Each row was made from one path, in order. Every step used is in the known rows, and no mark comes twice. Write each row's path.
Known rows
J > B > Q > G: [-11  18  10   2  -9 -10  16 -23 -11  -4 -10  -3 -16   1  -8  -6   2   1
   4 -13  -8  38  18  10  13   0  21  14   5  21 -15  11 -25  -9   0  -7
  13 -13 -22   4 -20  13 -27   1 -13  19]
B > Q > G: [-11  15   8   8 -16 -11 -55 -17 -10  -6  -5  -3 -31   3  -1  -7   8  -1
   3 -13 -11  45  20   9   5   3  23  10  10  20 -13  -1 -31  -8   4 -14
  22   2 -23   2 -29  15 -12  17 -13  21]
Z > S: [  3  13   5  16 -15 -14  -5  -6 -11 -20  26  14   6  19  -6   4   1   5
 -11 -45  -7  43  12   5 -20  10   5 -22  16  13 -37  -9  -4   9  -3   1
  26  -3 -21  -1  15  -4  -1  -2   0  31]
V > S: [  7  16  15  15 -26 -14 -15   2  -8 -15  27   9  13  24 -13 -32   4   5
 -10 -21 -16  34  11  13  -4  11  -5 -11  12  19 -28 -21 -19  15 -19   6
  25  -4 -14  -4  29  -7   6   8  -6  22]
Z > X > J: [ -3  17   7  21   4 -12  12 -11 -11 -16  26   3  11   3  -5 -17  16   6
   1 -31  -5 -15  10 -15 -10   4   6  -6  -3  10 -29 -28   4   1  23   1
  17   3  -5  -7 -31  16 -11 -11  -7  30]
B > Q > X > J: [ -8  23  11   5 -27 -11 -30 -17  -9  -5  -2  -3 -17   1   1 -22  17   6
  17  -6  -5 -25  15  -6   7  -2  -4  -1  -1   7 -14 -23  -5 -11  23  -8
  20   2  -6  -1 -35  20 -15  -2 -10  21]
B > Q: [-10  16  21  14 -25 -15 -46  -4 -12  -6  -8  -5 -19  -1   2  -7   1   5
   1 -18 -12  42  17  -1  -9   4   0   3  12  18 -27  -2 -14   0   2   3
  19   1 -28 -19 -17   3   1   9 -10  18]
S > Z > X > J: [ -3  23  11  24   0  -6   2  -8 -12  -6  45  -3   9  -6  -5 -15   4   6
  -7 -38  -6 -25  10  -4  -9  13   8 -14  -5   5 -34 -28  15  -8  12  -3
  20  11  -7  -1 -27  15  38 -17 -13  23]
J > B: [ -9  18  16   5 -13 -11  68  -8 -18 -15  22   2  29  16 -15 -13 -15   7
  -2 -25  -5  24  11  13   0   3   0  12   6  22 -31  -9  -7  -1  -9  12
  10  11 -17  -8 -14  -4 -16 -11  -4  22]
G > Q > X > V: [-13  13  16  -5 -21 -10 -10 -17 -16  -7   6  11  14  15   1   0 -13   4
  -3  -3   1  -9  15  12  -9   0  14  26  -8  24   6 -30 -13 -13  30 -34
  19   4  -7  14 -40   6 -17  -6  -7  20]
G > Q > X: [-16  14   7   9 -41  -8 -19 -13 -11 -10   4   9  43  25   1 -26 -15   4
  -3 -16   0  -5  16  21  -6   3   2  12  -6  19 -15 -24 -22   0  27 -23
  28  11 -16  19 -30  16 -10  -4 -13  21]
G > Q > X > V > S: [  4  15  17   0 -23 -11  13 -13  -9  -5   5  18  17  19  -7 -25  -4   4
  -6   0  -6  -8  13  15   0   4   1   9  -7  21   1 -30 -16   5  16 -31
  23 -14  -6  12  11  -2  -9  -1  -8  19]
X > V > Q > G: [ -7 -12  17  -7  -8 -10 -23 -28 -12 -15  -1   8 -20  17  -3  -3  -4   0
  -4  -2  -5  32  16  12   2   0  24  11   0  26  10 -23 -26  -3  -1 -26
  13  -6   1  16 -36   0 -15  13 -14  18]
Q > X > V: [ -7  15  12  -7 -23 -13   4 -10 -17 -15  26   4 -11  18  -6   3 -13   5
   2  -7   1 -10  14  11  -8   0  15  32   1  23   2 -32  -1 -15  19 -13
  13   8  -3  16 -39   5  -8   6  -4  23]
V > S > Z > X > J > F: [  8  25  12  27  -8  -7   1  22 -13  -4  30   2   4  16 -11 -19  -3   5
 -13 -27  -6 -32   7  -9   5  10  14 -29 -11 -13 -33 -22  24   1   2   3
  26 -20  -3  -9  12   7  24   3 -11  29]
S > Z > X > J > V > Q > G: [ -5  -3  10   2   7  -2 -30 -35 -14  -8   3   5 -18   5  -2 -14   9   3
  -5 -18   3 -18  12   6   3  11  -2   3 -15   6   4 -16   2  -7   5 -22
  14 -18   4  16 -27  16  17  -4 -21  19]
S > Z > X > J > V: [ -2  26  13   5   5  -7 -20 -12 -22  -7  33   2 -13  -4  -3  -6   7   8
  -5 -30   4 -25   9  -2 -11   9 -21  11 -10   3 -12 -20  25 -16  10  -3
  14  -4  -5  -5 -24  11  27 -17 -11  23]
V > Q: [ -8 -12  18  12 -32 -13 -44 -14  -9 -20  -4   6  19  25  -1 -22  -7   6
  -4 -18  -8  34  13   9 -11   6  -7  -7   2  20 -22 -22 -18  13  -8  -2
  16  -2  -9  -4 -16  -5   4   9 -14  16]
S > Z > X: [ -7  16   9  29 -16  -6   1  -4 -13 -11  43  -2  14   1  -6  -4 -23   6
 -17 -52  -5   1  12   6 -20  20  16  -7  -1  14 -35 -21  13   0   6   2
  22   7 -18  -3 -12  13  56  -1 -16  22]
X > V > S: [  9  17  19   0 -11 -16  -1  -2 -12 -11  24  12  -9  14 -12 -12   4   5
 -13  -8 -13  28  10   9  -6   6   7   4   8  23  -9 -23 -11   1 -13  -4
  15  -7  -7  -1  18 -18   3   5  -5  18]
S > Z > X > V: [ -5  17  16  14   2  -9  19  -6 -19  -9  42   0 -12  -7  -4  16 -24   6
 -16 -33  -3  -8  12   3 -21  16  21  10  -2  18 -14 -25  20 -12  13 -12
  14   0 -11  -2 -22   3  40  -5 -11  21]
B > X > J > V > S: [ 10  27  18  -3  -7 -13 -35  -9 -10  -8  15   7 -12  -6  -8 -33  42   7
   9  -8  -3  26   9  -1   9   1 -30  -1  -3   5 -11  -4  -1   0 -14   0
  15 -26 -10 -23  17   5 -10   0  -5  20]

Which path is each row?
[  7  21  18  -6 -22 -13  61 -15  -7   0 -11  11 -19   5 -12 -11  -3   8
   4   4  -6 -12  11   6  11   2   5  11  -3  21  -2 -14   1  -2   1  -8
  10 -35 -11   2  18  -4 -23   1  -6  17] : J > B > Q > X > V > S
[-10 -11   9   7 -48  -9 -27 -21  -8 -20  -4   6  20  33  -1 -25 -13   7
   4 -12  -2  -7  14  12  -2   4   0   3  -3  19 -12 -33 -11  10  11  -7
  20  -2  -3  16 -27  11  -1  16 -16  18] : V > Q > X
[  7  29  20   3 -15  -6 -29  -6 -16   1  44   4 -14   2 -11 -27  13   6
 -10 -19  -6  -4  10  19   3  17 -26  -1   0   4 -14 -22  15  -9 -23  -2
  20   2  -6  -3  25  -8  49 -12  -8  18] : X > J > V > S > Z
[ -9  -8  10 -10 -41  -8 -43 -26 -14 -19 -11   8   1  31   0 -22 -11   7
   7  -9   6 -17  13  13  -2   0 -26  20  -8  17   6 -22  -1   4   8  -8
  13 -16   0  14 -27   8 -10  14 -15  17] : J > V > Q > X
[ 10  16  13  14   1 -14  29  -5  -8 -12  20  14  -1  12 -11 -10  -1   6
 -11 -21  -9   5   8  -4 -15   8  11  -4   1  21 -12 -26   0   9   4  -6
  16 -22 -12  -7  20  -5   4   5  -8  25] : Z > X > V > S
[ -6  -3   9   2 -26 -10 -11 -23  -7 -15   0   4  15  22  -1 -33  15   6
  10   0  -3 -31  12   0   7  -2  -8  -9  -9  10 -10 -39  -7   3  16 -10
  17   1  10  12 -37  13 -10  -2  -9  21] : V > Q > X > J
[  0  22  16   4 -30  -4   1  -7 -12   6  29  10  11   6  -6 -16 -16   5
 -21 -10  -7 -15  14  27  -3  18   8   1 -10  14  -6 -31   3  -5   5 -34
  25  -2  -9  16  16  -3  50 -10 -14  12] : G > Q > X > V > S > Z
[  8  31  19   4 -18  -5 -41  -6 -13   1  40  -2 -15 -17  -7 -26  23   7
  -6 -16  -3  16  11  11  10  15 -24  -6  -6   0 -17  -7  18  -8 -22  -1
  17 -15  -9 -15  17   6  51  -6 -11  16] : B > X > J > V > S > Z
[ -1  -8  15   3   0 -11 -23 -26 -14 -17 -18  11   0  11   3 -19  19   8
   2 -19   5 -15   8 -10 -11   0 -30   0 -14  10  -3 -21   8   5  11  -4
  10 -23   3 -12 -25   3 -15  -5 -13  21] : Z > X > J > V > Q
[ -4  -9  21  13  -8  -8   5 -17 -14 -11   6   6  -3   1   1   5 -19   8
 -17 -25  -2  -6  11   0 -20  15  16  -1  -8  18  -9 -29  14   3   6 -16
  11 -20  -6  -5 -23  -4  42   0 -20  14] : S > Z > X > V > Q
[ -6  -2  13 -10  -3  -6 -64 -35  -8 -13  -9   4 -20  -1   1 -20  37   2
  11   2   3  32  15   5  18  -4  -6   8 -11   8   7   0 -19  -8  -2 -20
   8 -28  -2   2 -40  23 -17   6 -17  17] : B > X > J > V > Q > G
[ -5  27  19  19   2  -8  48 -13 -12   7  -1  -5 -10 -25  -3  -1   0   9
  -1 -25  -4 -22  12 -13   4  11   2  -6  -8   6 -35  -1  19  -8   7  -3
  13 -17 -19 -24 -17  13  14 -24 -15  16] : S > Z > X > J > B > Q
[  5  27  20   0 -25  -7  56 -12 -13  10  13   2 -25  -8 -11  -8 -17   8
 -10  -6  -5 -23  13  18  12  13   5   1  -7  15  -9 -10  21  -8  -9 -14
  11 -22 -12   1  21  -4  41  -6 -12  12] : J > B > Q > X > V > S > Z
[ 10  22  12   6   3 -14   7 -12 -11 -10  16  13  -1  11 -10 -32  27   8
  -1 -21  -4 -13   6  -5  -5   5 -31  -4  -5   9 -12 -17   7   5  -1   2
  15 -29  -5 -12  22   2 -10  -5  -8  26] : Z > X > J > V > S
[ -4  -6  21  -5  -8 -12 -44 -22 -15 -13 -13   8  -2  15   1 -23  20   8
   4  -6   1   2  11  -1  -1  -1 -34   9  -7  11  -1 -22  -3  -1  -4  -4
   8  -9   3 -10 -25  -5 -10  -7  -9  16] : X > J > V > Q
[ -7  23  12 -12 -17 -13 -54 -22 -15  -5  -9   1 -35   2   3 -13  22   7
  17  -3   6 -26  14  -2   5  -6 -32  26  -6   6   4 -14   6 -20  16  -8
  13 -13  -6  -4 -39  16 -25  -3  -6  20] : B > Q > X > J > V
[  8  20  22   4 -13 -16 -16  -5  -7 -11  22   7 -10  -8  -9 -16  18   6
  -3  -5  -9  49  11   5   3   4  10   0   3  16 -11 -11  -7   2 -15  -8
  15 -26 -14 -16  12  -1   3  14  -8  17] : B > X > V > S
[  5  29  19  20  -3  -9  74 -13  -4  10  -7   2  -7 -22  -8 -20   8  10
  -6 -24 -11 -24   9 -11   8  14  -6 -20  -8   4 -35  -2  18   1   0   0
  15 -29 -17 -25  22   7  18 -21 -17  16] : V > S > Z > X > J > B > Q
[ -7  23  11   1   0  -9  22 -26 -10   0 -11   0 -21  -7  -7  -8  19   1
  11  -5  -8  19  17   4  20  -2  14   8   1  14 -13   4 -21 -14   2  -9
  12 -10 -14  -3 -32  16 -39 -12 -11  20] : X > J > B > Q > G
[  5  19   9  31 -22  -7  14  -2  -7  -7  41   4  11   7 -11 -21 -14   7
 -19 -43 -11  -2  10   6 -15  25   6 -22  -1  11 -37 -23  11  12  -5  -2
  24 -13 -19  -3  27   6  56   4 -18  22] : V > S > Z > X
[-11  19  11   4 -35 -10  26 -15 -10  -5 -15   0  -1   6  -5 -13 -14   8
  13 -10  -1 -10  15   8   9   0   1  15  -2  19 -20  -3  -3  -6  16   0
  14 -10 -19  -2 -23  14 -24   0 -10  18] : J > B > Q > X
[ -5  -3  22  -6 -10 -11 -66 -25 -13 -15 -15   4  -7  -6   5 -21  32   8
  11  -2   4  24  12  -9   4  -3 -28   6 -11   5  -4  -5   3  -1  -3  -4
   7 -25  -1 -21 -32   7  -7   0 -12  15] : B > X > J > V > Q
[ -7  21  12  12 -10 -12 -27  19 -18 -12  22  -2   3  24  -7 -11   5   3
   3 -14  -6   0  12  -3   8  -6  12 -10  -1  -8 -26 -18   1 -10   3   4
  22   1  -4 -11 -30   2 -20   5  -1  30] : X > J > F
[ -9  17  15  -7 -25 -14 -24 -17 -13  -6  -4   1 -36   1   2   9  -9   6
   6   1  -1  -5  17   2  -5  -3  13  28   0  21   5 -19  -2 -18  22 -17
  12  -6 -14  -1 -41   7 -10  10  -6  18] : B > Q > X > V
[  6  27  11  -3 -28  -5 -19  -8 -12   0  39   5 -12   9 -11 -34   7   7
  -6 -15  -1 -34  11  22   7  14 -29   4  -7   3  -5 -26  18 -11 -11 -10
  22  -3   1  15  20   3  45  -8 -10  17] : Q > X > J > V > S > Z
[  5  20  12  17 -16  -7   5  -5 -13  -7  33   6  -4   7  -9 -16 -11   8
 -19 -43  -3  -8   9  10 -18  22 -13   0  -5  11 -23 -16  19   7  -8   0
  20 -19 -18  -3  27   4  50  -1 -16  23] : J > V > S > Z > X
[ -7  22  10  -1 -13  -7  78 -20 -14 -11  18   3  30  12 -15 -23   3   7
  10  -8   1 -34  10   6  14  -2  -4  10  -7  14 -20 -22   2 -11  13   3
  10   6   2   9 -28  14 -33 -22  -3  23] : Q > X > J > B
[ -5  21  15  11  -7 -11 -38  -9  -8 -12  28  -6   8 -16  -1 -21  36   6
   9 -12  -5  33  13  -6   7  -1   4  -7  -2   6 -28 -13  -8  -9   4   2
  16   3 -10 -19 -42  21  -3  -4  -5  21] : B > X > J
[ -5  24  14  15 -16 -10 -52  18 -13 -11  19  -9   1   1  -3 -10  20   4
   8  -9   0  24  12 -11  16  -8  16 -11  -7 -11 -29  -5   4 -10   2   5
  17 -16 -12 -22 -36  16 -19  12  -5  27] : B > X > J > F
[  7  27  24   5 -12  -6  51  -1 -12   2  39   0  -9 -21 -15  -7  -5   7
 -15 -13  -7  26  11  17  10  17  12  -2  -5  15 -19   0  14  -7 -28  -2
  10 -17 -15 -17  22  -5  45  -8 -10  12] : J > B > X > V > S > Z
